Each row comes from the steps of one path. Every step used is in the known rows, and no mark comes twice. Write the path behind each row, first mark first.
Known rows
f, q, t, b, s: -0.990 -4.590 -0.302 1.044 1.334 2.605 4.758 -2.741 2.831 -3.739 -4.141
 2.148 0.807 3.103 -2.954 -1.782 -0.109 -0.434 3.186 -1.661 1.699 -6.016
 -1.424 -0.675
a, b, s, g: -3.767 -3.664 0.819 -0.336 -4.199 1.271 3.299 -4.925 -1.008 -4.286 4.559
 4.039 3.492 6.124 3.380 -1.193 -4.589 2.523 2.756 0.328 1.389 0.790
 2.658 2.034
a, b, n, g: 2.202 -1.468 -0.840 5.176 -0.248 2.187 -2.696 2.111 0.360 0.722 1.296
 0.291 0.967 6.357 1.574 -5.312 0.938 1.720 1.691 1.841 0.416 1.074
 -3.542 -5.360
s, g, q, t, a, b: 1.949 1.709 0.547 -3.629 -0.246 -2.472 0.697 1.454 -0.429 -0.050 2.927
 0.034 3.102 -1.581 -0.368 4.154 -3.557 -2.077 -1.898 0.752 3.827 2.159
 3.531 -0.385
b, n, g: -0.307 -0.258 0.531 4.427 0.217 1.591 -4.040 1.488 -0.032 2.066 0.003
 0.189 -2.832 2.310 2.009 -3.674 4.706 1.858 -0.573 2.822 -1.757 1.633
 -3.250 -1.422
b, s, g, q, t, a: -2.463 0.121 0.565 -5.441 0.779 -2.774 -0.982 -2.224 -1.832 -2.768 1.935
 1.532 0.290 -4.453 0.806 2.508 -0.856 -1.147 -4.207 0.029 -0.019 1.447
 5.225 5.542
q, t, a, b, n: 3.098 -3.223 -0.975 4.618 3.387 1.155 -3.764 0.585 0.984 1.045 -0.049
 0.019 4.462 1.885 -3.221 -3.111 2.242 -2.227 1.766 3.054 0.744 2.201
 -0.336 -3.352
g, q, t, a: -0.948 0.995 -2.142 -1.601 0.885 -3.467 -2.142 1.686 0.284 1.252 -0.547
 -1.364 -0.568 -4.522 -4.303 2.800 1.689 -1.558 -3.667 1.263 -0.065
 0.553 1.124 2.800
n, b, s, g: -4.017 -0.963 2.736 -1.026 -5.298 2.815 2.554 -3.651 0.083 -1.534 3.943
 4.922 3.311 2.182 2.485 2.193 -1.542 2.689 0.672 -1.885 2.214 -2.307
 4.781 2.655
n, g, q: -1.807 2.687 -1.689 -1.130 -2.616 -2.390 0.050 2.800 -0.734 0.734 1.069
 -1.292 -4.216 -0.302 -0.042 0.242 0.127 2.039 -3.335 -0.063 -0.226
 0.071 -2.103 0.895
g, q, t, f, h: 0.501 5.220 0.782 -1.478 0.987 -1.413 -2.537 -0.250 -2.676 2.364 1.971
 -4.214 -1.269 -5.242 2.471 0.745 1.592 -0.982 -3.076 -0.467 -5.754
 2.301 2.126 2.514
n, g, q, t, f: 1.803 6.144 1.112 -2.450 1.069 -2.960 -2.824 4.280 -2.055 -0.353 2.501
 -3.305 -5.308 -4.198 3.033 -1.812 1.955 -1.886 -4.294 -1.587 -6.086
 2.156 0.889 0.559
h, f, q, t, r: -1.713 -3.097 0.136 4.872 4.349 0.224 0.432 -0.578 0.142 -0.187 -3.310
 1.845 -0.582 1.078 -0.375 1.287 1.840 2.190 6.784 -0.654 3.062 -2.241
 -2.578 0.270
q, t, b, s: -0.444 -3.040 -0.004 -0.504 0.520 2.063 3.307 -6.043 1.345 -1.549 -1.782
 0.345 0.692 -0.688 0.077 -2.715 1.718 -2.467 3.550 -3.309 -1.319 -2.553
 2.027 4.144
s, g, q: -2.882 2.103 -0.133 -4.582 -4.705 -2.317 2.628 1.651 -1.836 0.662 2.479
 1.219 -1.322 -1.858 1.317 5.820 -3.063 2.022 -2.863 0.772 2.118 1.024
 1.775 2.754
s, g, q, t: 0.494 2.616 0.686 -4.725 -0.901 -3.788 0.688 0.052 -3.630 1.060 1.641
 0.434 -1.298 -4.440 2.020 6.286 -2.827 0.189 -2.985 1.028 1.893 0.709
 1.447 4.315
f, h, m: -3.197 1.124 3.183 2.919 -3.051 3.968 -1.416 -5.259 -0.435 6.179 -1.819
 -2.883 0.685 1.757 2.962 0.562 0.495 4.512 1.434 2.115 -2.992 3.829
 -4.291 0.364
b, n, g, q, t, a: 3.566 2.390 -0.847 0.579 4.498 -2.483 -7.004 4.908 -0.316 2.263 -1.384
 -1.924 -2.987 -4.123 -1.006 -1.704 4.804 -1.748 -5.028 1.137 -1.207
 1.528 -1.526 -1.826
h, f, q, t, a, b: 0.147 -2.399 -0.296 5.102 1.595 1.433 -1.240 -0.685 1.216 -1.540 -1.837
 -0.188 3.035 4.326 -3.786 -0.619 -1.482 -0.184 5.564 3.512 2.026 0.983
 -2.544 -4.169
a, b, n, g, q: 3.557 -0.274 -3.903 0.838 -0.392 -1.616 -1.483 5.958 -0.568 -0.122 0.719
 -0.176 -0.394 4.429 -0.830 -3.700 -2.127 2.273 -1.339 -0.660 1.495
 -0.564 -4.637 -6.451
t, b, s: -3.593 -3.284 -1.507 -0.278 -3.658 3.290 4.890 -4.513 3.144 -1.468
 -0.841 1.820 0.571 1.867 0.089 -3.288 1.355 -0.776 3.664 -3.567 -0.809
 -1.733 2.012 2.147
b, n, g, q: 0.857 0.973 -2.850 0.126 -0.158 -1.587 -3.364 5.186 -0.690 1.723 -0.590
 -0.553 -3.835 0.063 0.109 -2.153 1.575 2.325 -3.611 0.140 -0.532 0.030
 -4.004 -2.400
q, t: -1.590 -1.139 0.395 2.273 0.242 -0.627 -1.015 -3.874 -1.708 1.162 -0.044
 -0.696 -0.451 -0.868 -0.982 1.197 2.078 -0.218 0.814 2.689 -1.131 0.159
 -0.497 4.626

Write each row's path
0.124 0.634 0.729 -5.769 -1.621 -1.929 1.747 -1.478 -2.876 -2.181 2.067
 2.844 2.503 -2.537 0.965 4.107 -4.617 1.278 -2.597 -4.428 2.959 -4.207
 4.074 3.356 | n, b, s, g, q, t
-2.865 -1.720 1.080 3.713 2.267 0.949 -0.932 1.164 3.235 -0.348 -2.156
 0.463 0.879 0.891 -5.468 1.469 2.785 -0.094 -0.461 5.737 1.566 -0.815
 -1.206 -0.842 | f, q, t, a
4.879 -0.666 1.534 5.301 5.095 1.465 -6.100 1.395 1.151 1.257 0.800
 -1.320 1.878 2.834 0.106 -5.116 3.945 -2.230 0.451 2.686 -0.079 2.919
 -1.234 -4.655 | q, t, a, b, n, g
0.363 0.954 1.115 -3.423 1.658 -3.888 2.313 1.668 -1.614 1.091 1.577
 2.013 -0.988 -5.169 2.591 6.176 -0.281 0.446 -0.598 -3.266 4.881 -1.180
 3.416 4.233 | s, g, q, t, r
2.245 1.225 -1.553 -3.978 1.524 -1.490 2.265 -1.627 0.117 -1.839 -1.775
 -1.395 -2.994 -1.941 1.496 -3.154 0.078 -2.463 -0.789 -6.055 -1.143
 -3.854 0.393 1.993 | n, g, q, t, b, s
-1.804 0.322 -0.982 -7.463 -4.991 0.284 6.847 -0.793 1.172 -1.527 0.802
 2.640 -0.678 -1.310 2.744 1.729 -3.623 -0.093 -0.551 -5.052 1.779
 -2.083 4.249 2.064 | t, b, s, g, q
-0.007 -2.997 0.439 4.791 2.068 1.236 0.610 1.571 3.684 -1.592 -0.671
 0.607 4.687 5.041 -6.256 0.314 -0.881 -0.513 1.790 4.530 3.747 -1.218
 -2.067 -4.428 | f, q, t, a, b
1.875 6.009 2.818 -2.214 0.370 0.284 -3.256 0.039 -2.543 4.287 -1.549
 -5.722 -1.924 -4.376 3.672 0.124 -1.151 0.858 -2.643 -2.147 -7.590
 4.445 -1.521 -0.824 | g, q, t, f, h, m
-3.244 -1.342 -1.851 -4.697 -3.543 -1.084 2.812 0.281 0.348 -4.069 4.067
 3.072 3.316 2.602 -0.200 0.534 -4.858 1.106 -1.826 -1.083 2.581 1.273
 4.450 0.053 | t, a, b, s, g, q
-6.506 -2.442 1.776 -1.476 -3.898 1.306 1.662 -5.216 -1.575 -2.721 3.785
 3.801 0.209 1.869 3.826 0.356 -0.532 2.868 0.475 1.298 -0.898 1.494
 3.485 5.945 | b, s, g
0.286 -0.976 3.362 -2.959 -0.278 2.467 3.954 -6.811 -0.266 -1.075 1.124
 1.903 0.927 -1.166 5.122 0.581 0.179 -2.783 2.730 -2.901 -0.105 -0.569
 4.888 4.418 | q, t, b, s, g
-0.323 -3.160 -4.023 -1.933 1.651 -2.725 -0.103 -1.503 -0.299 -4.694
 0.537 0.569 3.555 1.002 -5.101 -2.518 -2.884 -0.977 -0.818 -1.382 0.557
 -1.291 1.579 0.808 | g, q, t, a, b, s
-4.684 -2.404 -1.225 4.204 -2.675 1.755 0.676 -0.576 -0.364 -0.374
 -2.162 1.145 -1.700 3.975 -1.521 1.300 -0.412 4.044 4.284 3.169 -0.127
 -0.345 -4.348 -0.998 | h, f, q
2.878 2.581 -1.059 0.135 2.224 -2.825 -2.023 2.785 0.672 -0.038 1.421
 -2.874 0.375 0.101 -1.696 -0.884 -0.331 -2.233 -2.780 -0.368 1.231
 0.720 -0.351 -2.210 | n, g, q, t, a, b
-0.311 0.126 -2.658 -1.897 -0.176 -4.070 0.020 0.044 -2.106 0.424 -0.714
 -1.103 -1.616 -3.708 -3.084 3.070 -0.931 0.197 -2.248 0.509 0.091
 -1.124 -1.301 3.602 | g, q, t
4.416 4.095 -0.267 -2.853 0.744 -1.145 2.146 1.626 1.014 2.278 -1.835
 -3.096 -3.268 -3.389 1.115 0.922 1.154 -3.412 -0.919 -4.498 0.505
 -2.332 -0.724 -0.550 | n, g, q, t, b
-1.541 -2.064 -0.335 4.339 1.122 0.413 -1.271 -2.352 -2.085 -0.508
 -3.079 -0.429 -1.202 1.655 -1.165 1.290 -0.042 2.176 4.335 3.582 -0.104
 -0.586 -3.953 0.307 | h, f, q, t
-1.940 -2.592 0.643 3.971 1.298 -0.132 0.425 -0.362 0.324 -1.013 -2.146
 0.664 -0.175 2.185 -4.099 2.004 0.211 2.081 0.575 4.656 1.275 -3.117
 -3.613 0.315 | f, q, t
-2.407 -2.466 -2.727 -4.742 -4.539 -2.049 4.432 -1.097 -2.389 -4.879
 3.727 3.488 2.671 3.992 1.307 0.634 -7.718 2.975 -0.363 -1.874 2.748
 -1.083 2.191 1.181 | a, b, s, g, q
0.411 4.510 6.050 2.286 1.254 3.409 -3.977 -3.976 -2.010 4.901 -0.567
 -4.622 -0.485 -2.246 5.808 -1.595 2.084 0.563 0.451 0.569 -9.018 6.287
 -0.953 0.414 | q, t, f, h, m
-2.415 4.332 5.121 1.871 -2.802 4.843 -2.172 -2.021 0.287 5.202 0.308
 -3.457 -0.177 0.468 5.367 -1.938 1.653 2.536 0.722 0.301 -8.341 6.746
 -0.723 -1.425 | t, f, h, m
-4.268 -0.038 1.062 2.470 -2.759 2.218 1.621 4.958 3.060 -1.866 0.993
 1.327 -1.351 3.104 -2.010 -1.507 1.331 2.048 -0.290 2.639 -2.673 0.513
 -0.491 -3.311 | t, f, q
4.397 2.369 -2.776 -1.360 -1.192 1.013 1.158 6.514 2.808 3.336 -2.399
 -1.054 -3.535 -0.956 0.872 -2.687 1.929 -0.777 -1.405 -4.382 1.058
 -2.014 -2.408 -5.288 | t, b, n, g, q
-2.999 -2.116 -0.868 3.631 -2.940 1.860 1.197 0.137 3.240 0.336 2.109
 0.316 4.193 4.328 -3.878 -1.107 0.849 -0.434 2.134 2.791 1.212 2.381
 1.030 -1.548 | t, a, b
3.606 3.689 1.322 -6.271 -1.333 -1.057 5.242 0.400 -0.166 2.402 0.124
 -0.482 -1.362 -5.296 2.657 5.901 -2.135 -3.285 -0.986 -3.289 3.000
 -1.276 3.083 1.489 | s, g, q, t, b
-0.994 1.832 2.368 1.022 0.215 -0.063 -1.601 -0.481 -0.789 -0.123 2.348
 -1.560 -1.373 -2.871 1.521 -1.555 3.565 -2.297 0.422 1.317 -5.909 3.917
 2.359 2.786 | q, t, f
4.438 -1.650 -4.393 0.799 2.865 -1.984 -3.138 4.200 0.269 0.577 -1.277
 -0.489 3.145 -0.433 -4.991 -1.489 -0.553 -1.370 -1.494 0.713 2.006
 0.557 -1.234 -4.319 | g, q, t, a, b, n
-0.064 -2.306 3.220 -1.838 0.411 3.064 5.686 -3.238 1.939 -3.510 -1.778
 3.429 0.871 2.122 1.877 1.316 -2.110 -0.610 2.284 -1.099 3.084 -4.277
 1.789 0.304 | f, q, t, b, s, g
-1.366 -2.688 2.783 -0.420 0.836 0.896 -0.159 -5.564 -0.768 -3.883 3.604
 2.616 5.085 2.438 2.179 -0.979 -1.756 -1.663 1.391 1.567 0.930 2.663
 5.209 2.949 | q, t, a, b, s, g
0.550 4.102 0.620 -1.013 2.522 -2.970 -3.490 2.578 0.162 1.750 0.196
 -2.658 -2.944 -4.263 -1.041 0.291 3.182 -1.881 -4.502 0.987 -1.080
 1.324 0.475 1.184 | n, g, q, t, a
5.907 0.129 -3.698 -2.035 1.516 -0.651 1.183 3.550 0.763 2.804 -4.348
 -1.442 -1.389 -4.180 -2.246 0.221 0.716 -2.688 -0.033 -3.686 1.500
 -3.028 -1.453 -2.082 | g, q, t, b, n
5.879 -0.295 1.906 4.072 4.200 3.795 -0.232 3.871 3.499 1.705 -4.713
 -0.503 -2.081 2.260 0.156 -2.772 3.584 -1.214 1.525 0.333 1.906 -4.145
 -4.953 -6.707 | f, q, t, b, n, g
4.584 -2.643 -1.136 3.595 2.737 3.537 0.026 0.656 1.127 1.755 -6.798
 -0.346 -1.013 1.070 -0.680 -0.973 1.549 -1.096 6.259 -0.611 1.055
 -2.130 -4.541 -5.532 | h, f, q, t, b, n
-4.661 -2.856 -0.732 1.668 -4.220 2.490 1.896 -3.406 1.394 -1.728 1.648
 3.496 3.688 3.613 -2.284 -1.368 -0.017 2.853 1.841 -2.420 0.893 -3.898
 1.977 1.473 | n, b, s
-2.323 -1.182 0.809 4.186 1.905 1.357 -2.886 -1.249 0.420 0.301 -2.721
 -0.729 0.065 0.050 -2.839 1.293 2.729 -0.187 3.254 4.184 -0.395 1.353
 -1.836 -0.419 | h, f, q, t, a
6.542 0.250 -3.002 0.980 2.981 -2.607 -3.387 3.975 -2.604 -0.103 -0.168
 -1.691 -0.469 1.725 -0.032 -3.221 -1.739 0.095 -1.446 -0.996 1.492
 -1.228 -4.231 -4.593 | a, b, n, g, q, t
0.686 3.460 -1.127 -2.916 -0.165 -3.025 -0.930 3.593 -1.609 -0.643 1.155
 -2.024 -2.850 -5.040 -0.495 -0.036 0.175 -2.040 -3.174 -0.947 -4.521
 1.578 2.193 1.586 | g, q, t, f
